Each row was made from one walk, in order. Every step used is in the known rows, and no mark comes twice. Write each row's walk.
In the rows, 128 means zero.
Known rows
nunuv nitoz korep resu: [117 131 122 143 109  76  91 139 162 150 138  97 188 121 132 142 126 124
 130 112 117 137 131 131 165 152 173 159 146 149 137 160 168  95 126]
kuvasav korep: [160 133 111 139 106  93 111 129 146 142 133 107 137 135 145 103  96 113
 136 127  97 138 137 134 141 147 122 153 136 153 124 155 119 108 132]
boruf korep resu nunuv kuvasav: [116 140 132 147 188 110  96 123 121 154 125 131 216  98 131 129  99 117
 102 105 112  99 120 136 202 145 158 170 157 151 120 167 147 167 118]
korep resu pizu kuvasav nunuv: [116 128 141 135  37 108  83 121  88 143 136 130 180 145 178 112 108 114
 125 100 119 126 133 134 112 151 147 164 153 141 104 164  95 124  84]
resu pizu kuvasav nunuv: [128 127 134 134  46 112  92 114  87 138 127 132 126 140 177 107 101 112
 134 117 120 122 133 126 105 151 114 158 136 143 101 156 132 123  90]
nemog mizo pizu: [139 129 117 133 110  93 101 126 151 146 130 103 131 134 153 165 108 115
 132 120 130 113 130 138 157 148 153 167 171 116 107 161 176 120 126]
pizu kuvasav: [166 128 119 132  98  91 102 130 108 149 128 106 105 105 146  85  97 121
 142 124  98 140 119 131 111 145 111 156 132 138 125 158 176  95  93]
boruf nunuv kuvasav: [158 140  99 145 105 108 109 116 120 159 130 132 127  81 136 132 103 119
 129 132 110 100 115 130 190 149 119 166 133 152 115 166 174 151 124]
pizu kuvasav korep resu nunuv nitoz: [104 135 127 138 171  97  82 129 108 154 128 126 206 134 139 132 114 114
 132 128 128 124 134 127 123 142 174 153 148 144 122 163  73 114  96]
nunuv nitoz: [145 127 119 146 135  81 105 135 142 147 126 101 100 117 139 155 124 126
 131 147 124 135 126 122 159 154 133 152 124 149 126 153 180  96 129]
fisa boruf korep: [160 130 116 137 117 103 108 129 146 154 118 138 123 121 130 118  94 138
 124 133  93 179 122 134 156 146 116 163 141 153 137 162 194 173 157]
boruf korep vatab nunuv nitoz: [159 139 142 150 198 113  89 129 120 135 127 158 136 108 156 120 114 129
 133 134 144 111 128 130 167 153 136 160 127 142 130 153 159 140 132]
mizo pizu kuvasav: [161 129 117 134  97  92  96 132  95 147 129  89 121 125 147 134 103 130
 136 116 120 115 124 132 103 149 119 161 132 139 116 159 173  91  90]
kuvasav nunuv nitoz pizu: [113 127 131 147  72 102  97 117 110 134 127 123 122 165 164 128 131 122
 113 162 142 122 134 115 146 168 135 156 125 158 112 150 138 125 110]
pizu kuvasav korep resu: [155 133 119 129  88  96  95 135 106 152 136 104 194 132 146  86  96 114
 134 108  98 140 128 141 109 137 152 156 147 143 127 164  75 106  93]
nitoz korep: [141 131 113 140  88  84 108 130 165 139 135 104 132 111 140  91 100 117
 145 111  91 140 134 133 148 155 121 159 141 146 132 156 207  96 128]
fisa boruf korep resu: [148 130 123 137 107  99  98 135 148 157 126 137 174 125 130 124 100 138
 115 115  92 183 122 145 164 144 148 166 157 152 141 171 155 175 149]
pizu kuvasav nunuv nitoz: [141 130 129 137 119 101  95 119  80 147 123 129 125 127 170 124 121 117
 130 137 119 121 131 120 111 153 135 149 120 149 113 150 130 123  90]
boruf korep resu nunuv kuvasav pizu: [123 138 137 144 186 122  92 123 110 159 122 129 226 138 129 149 113 115
  94  99 133  98 126 133 192 159 158 168 154 159 100 166 132 181 155]
boruf korep resu: [149 138 118 144 110 106 102 136 148 143 133 109 183 120 140 119 100 123
 114 107  96 121 128 146 160 148 155 162 151 145 135 163 157 143 122]
korep resu pizu kuvasav: [126 124 133 132  45  95  84 134 109 151 135 100 161 127 145 122 103 124
 133 109 126 140 125 135 121 143 145 167 155 132 117 168 136  96  90]
resu pizu kuvasav korep vatab: [151 132 114 133 101 116  84 124 111 143 131 126 146 140 150  92  88 119
 135 121 144 135 134 128 107 131 113 165 136 136 118 157  77 100 100]
vatab nunuv kuvasav korep: [159 135 157 142 130  89 104 121  84 151 128 131 167 108 158  96  98 106
 136 117 110 121 123 124 181 144 125 162 132 156 110 156 109 131 131]
nitoz pizu: [137 125 119 143  51  91 105 126 135 136 136  99 100 142 141  89 107 126
 128 151 122 143 123 126 147 160 115 162 139 145 123 158 184  97 112]
resu pizu kuvasav: [136 125 122 135  54  97  93 128 108 147 128 101 109 123 144 114  98 124
 141 125 127 135 123 125 114 146 110 163 136 134 113 161 174  96  97]
pizu kuvasav korep: [165 133 112 130  97  99 104 129 105 150 128 104 144 128 146  79  90 113
 142 125  98 135 131 131 100 139 118 152 132 143 125 156 113 107 100]
nemog mizo fisa boruf korep: [133 131 116 132 121  96 103 122 149 174 113 104 153  88 136 155 103 113
 123 126 104 168 121 140 155 139 155 174 163 124 123 172 185 194 168]
resu pizu: [130 125 123 143  62  91 100 130 146 139 133 104 103 129 144 137 107 122
 133 128 124 137 132 127 152 154 116 163 143 141 115 159 183  98 131]
nemog mizo korep vatab nunuv nitoz: [144 143 140 139 181  90 108 123 135 141 124 153 166 111 162 122 134  90
 145 151 161 112 127 129 177 147 174 171 159 123 116 154 159 107 130]
mizo pizu kuvasav korep resu nunuv: [113 133 127 138 142 101  82 127 100 146 133 117 219 150 146 133 102 117
 128 100 122 108 139 141 105 144 160 163 158 145 112 166  71 111  91]
boruf nunuv: [153 138  91 147  81 110 111 120 152 141 136 140 102 101 142 119 104 120
 144 133  99 118 129 142 153 158 118 157 137 144 120 167 185 135 129]
kuvasav pizu: [168 127 120 136 105  94 107 132 135 145 132 105 106 151 143 128 119 118
 129 122 122 140 133 132 139 169 115 154 136 153 104 157 167 110 163]
mizo nunuv nitoz pizu: [109 133 131 148 132  87  96 124 114 133 129 115 123 139 150 138 135 131
 116 161 151  98 127 120 151 169 144 161 131 145 113 145 181  99 121]
nemog mizo: [144 128 115 131 110  91 108 126 162 147 132 119 116 112 152 115 102 105
 141 129 108 138 124 136 164 145 148 160 170 113 116 160 179 123 125]
boruf fisa: [162 131 111 143 122 110 108 127 145 132 133 123  97  79 130 139 106 130
 138 140  95 127 125 138 140 151 116 157 128 145 125 145 182  40 124]
resu nunuv: [126 129 121 147 160  89 109 124 151 134 132 135 106 107 144 106 103 115
 138 129 103 134 133 135 154 160 120 154 148 145 119 161 183 103 124]

Write each row's walk
[178 134 142 132 144 107  89 121  81 139 137 162 146 114 171  43  89 116
 155 114 120 137 128 133 107 140 116 159 135 139 122 157  79 105  97] | pizu kuvasav korep vatab nunuv
[127 134 125 136  39  90 103 133 112 149 125  82 203 135 137 122 116 100
 130 122 128 119 128 137 116 144 156 176 150 144 119 163 157  79  92] | mizo korep resu pizu kuvasav
[102 129 144 139  64 103  75 122  84 149 127 124 182 150 170 160 130 119
 120 119 145 119 133 123 121 151 166 160 141 145 107 160  92 124  89] | korep resu pizu kuvasav nunuv nitoz
[168 128 130 137 129  96 105 125 103 160 125  99 132 133 138 141 118 114
 113 119 132 126 118 120 177 157 119 162 128 162  98 158 158 125 157] | nunuv kuvasav pizu
[172 132 147 140 165 112  94 123 121 145 127 193 124 107 155  81  93 140
 136 123 116 182 121 137 165 148 111 167 146 147 134 164 158 171 156] | fisa boruf korep vatab nunuv
[125 142 137 130 174  97  94 118 113 159 131 134 252 111 165 132 106  96
 113  97 120  85 126 137 196 134 199 173 185 125 101 160  64 155 126] | nemog mizo nunuv kuvasav korep resu
[154 133 143 142 138  92  95 123 141 130 145 159 135  98 165  50  99 119
 157  99 114 141 132 135 157 155 118 164 148 140 129 157 173  96 126] | nitoz korep vatab nunuv
[ 99 136 127 147 180  89  91 130 148 146 132 128 200 139 137 153 124 113
 125 131 127 126 141 131 163 151 178 153 151 153 122 160  81 115 128] | kuvasav korep resu nunuv nitoz
[153 132  99 140  81 104 108 119 150 156 129 166  94 104 134 124 103 136
 145 143  97 178 123 140 157 156 114 162 143 151 126 174 182 166 156] | fisa boruf nunuv
[106 127 130 132  28  94  81 133 129 151 139  98 196 127 139 104  99 122
 139  90 118 136 128 134 119 143 149 172 158 132 126 168 161  97  92] | nitoz korep resu pizu kuvasav
[127 130 117 134  73 101  88 129  90 153 121  92 148 162 131 109 114 124
 129 167 149 129 126 111 107 145 137 157 119 145 125 151 111 108  93] | nunuv nitoz pizu kuvasav korep
[142 128 153 148 135  79  99 129 114 141 130 131 105 111 157 135 126 121
 149 141 128 131 126 123 162 163 137 153 127 145 120 154 182 101 133] | vatab nunuv nitoz
[137 144  86 148 143 115  90 121 170 145 138 155 138 100 135 129 118 130
 140 130 138 111 133 130 163 153 137 160 131 145 135 163 174 127 130] | boruf nunuv nitoz korep vatab
[ 99 129 132 150 181  82  92 130 148 144 134 129 160 118 140 159 131 120
 126 132 128 130 131 132 172 157 172 156 152 147 122 163 142 103 123] | korep resu nunuv nitoz
[ 76 130 131 147 125  97  85 124 135 142 133 120 202 171 132 134 125 120
 117 154 151 127 138 124 160 158 176 161 154 153 120 160  79 117 116] | kuvasav korep resu nunuv nitoz pizu
[118 130 171 143  76  93  84 121  87 155 137 126 226 132 156 130 105 107
 127 100 136 119 125 127 192 145 158 176 156 150 104 164  71 131 129] | vatab nunuv kuvasav korep resu pizu
[178 137 113 137 178 103 100 121 116 153 131 127 159 108 146 100  93 114
 115 118 128 128 123 124 183 130 121 166 130 159 122 154  75 116 121] | nunuv kuvasav korep vatab
[183 135 105 131 146 110  94 125 110 145 134 131 142 122 152  61  87 119
 136 119 119 142 130 132 103 131 114 156 134 142 129 154  79  99  93] | pizu kuvasav korep vatab
[139 129 154 139 122 100  75 124  66 140 133 147 111 126 157  76 118 134
 141 158 171 135 115 113 123 153 129 167 127 132 123 155 140  96  83] | korep vatab nunuv nitoz pizu kuvasav
[ 99 138 123 135 173  89  95 122 162 142 129 131 175 108 157 145 125 110
 141 120 130  93 135 127 167 155 183 164 167 113 115 147 197 129 137] | nemog mizo nunuv nitoz korep
[136 128 118 130  54 107  93 127 109 149 128 101 149 147 143 109  91 115
 141 125 125 131 134 126 104 138 118 163 136 140 115 157 112 108 104] | resu pizu kuvasav korep
[122 130 135 139  76  94  89 127 115 161 130  96 219 138 139 153 103 112
 109 107 133 122 127 126 191 134 157 173 152 156 110 164  71 125 127] | nunuv kuvasav korep resu pizu
[121 138  98 143  50 119  89 120  97 154 127 124 114 131 129 123 120 132
 137 174 150 107 118 119 118 159 131 161 123 137 120 162 177 136  87] | boruf nunuv nitoz pizu kuvasav
[133 136 120 144 159 103  90 118 143 131 138 153 152 125 171 111 121 119
 126 116 131 123 143 123 153 154 138 156 130 157 126 148 129 117 120] | kuvasav nunuv nitoz korep vatab
[115 141 119 135 219  98  86 118 165 139 135 157 173 101 162 127 124 114
 134 115 149  95 134 129 172 147 177 167 171 111 118 147 164 120 131] | nemog mizo nunuv nitoz korep vatab
[ 94 131 129 145 134  86  95 129 171 137 142 130 192 111 140  96 105 114
 138  93  95 135 136 142 162 157 158 162 170 144 129 167 168 105 121] | nitoz korep resu nunuv
[153 134 126 139 121  90  99 130 113 161 134 100 214 118 140 122 101 111
 111 106 107 127 122 132 188 135 158 165 148 160 121 162  72 124 119] | nunuv kuvasav korep resu
[148 133 162 140 121  88  95 126  86 156 136 129 218 112 159 101 104 107
 129 101 109 124 123 133 190 141 158 167 150 154 115 163  72 130 123] | vatab nunuv kuvasav korep resu
[115 139 122 148 143  79 119 128 153 134 130 117 199 120 139 112 125  94
 128 126 105 118 138 146 160 156 163 166 161 156 121 163 165  87 118] | mizo korep resu nunuv
[127 126 123 136  74  94  90 130  92 152 123  91 110 140 133 113 120 134
 129 167 150 134 117 112 116 153 128 159 120 140 125 155 175  96  85] | nunuv nitoz pizu kuvasav
[137 132 131 139 119 101  87 120  69 144 122 113 141 149 171 172 129 125
 121 129 140  95 134 120 104 155 139 154 118 153 105 151 128 118  88] | mizo pizu kuvasav nunuv nitoz
[142 140 121 143 232 105  98 114 122 147 130 154 167 106 148  96  92 109
 117 121 130 120 129 125 187 135 122 165 140 157 114 156  75 124 120] | resu nunuv kuvasav korep vatab
[ 90 127 128 142 126  98  86 121  96 146 121 119 117 136 132 111 119 127
 132 167 153 124 121 112 121 157 134 158 132 137 118 155 174 104  83] | resu nunuv nitoz pizu kuvasav
[138 137 121 137 150 111  83 118 104 139 132 151 157 120 171  88 114 120
 133 113 132 123 136 120 113 143 134 155 125 149 126 148 121 115  87] | pizu kuvasav nunuv nitoz korep vatab
[155 131 145 133  93 115  84 117  70 138 137 151 149 144 165  23  92 120
 145 137 143 139 125 125 105 146 114 166 139 136 121 157  79 107  83] | nitoz pizu kuvasav korep vatab nunuv
[144 126 120 134  45 100  99 127  95 145 130  99 107 134 140  67 100 128
 133 148 122 141 117 124 106 150 111 163 133 137 125 158 176  97  80] | nitoz pizu kuvasav
[113 129 159 146 110  74  85 134 134 145 141 127 192 113 149 122 126 121
 148 107 118 134 130 132 168 161 176 161 150 144 129 163 167 104 131] | vatab nunuv nitoz korep resu
[163 141 105 142 105 120 103 114 109 163 129 129 136 124 134 150 118 116
 121 125 132  98 121 127 180 163 120 161 130 158  94 165 158 165 161] | boruf nunuv kuvasav pizu
[124 132 153 136  73 100  83 122  61 148 126 120 155 156 149  86 115 121
 147 161 151 128 125 113 112 153 137 159 125 140 118 153 111 115  95] | vatab nunuv nitoz pizu kuvasav korep
[163 134 158 138 161 102  89 120  96 151 138 151 169 119 157  85 113 114
 134  89 148 125 123 122 182 157 120 172 138 158 104 157 146 126 159] | nitoz korep vatab nunuv kuvasav pizu
[146 130 117 125 102  99  94 124 111 156 127 102 140 126 154 141 100 115
 141 118 132 110 122 134 117 141 149 167 166 108 107 160 167 120  91] | nemog mizo pizu kuvasav
[134 137  93 142 140 109  85 119 169 158 130 181 128 106 128 135 116 144
 141 138 134 172 128 128 169 150 134 165 139 154 140 169 169 159 160] | fisa boruf nunuv nitoz korep vatab
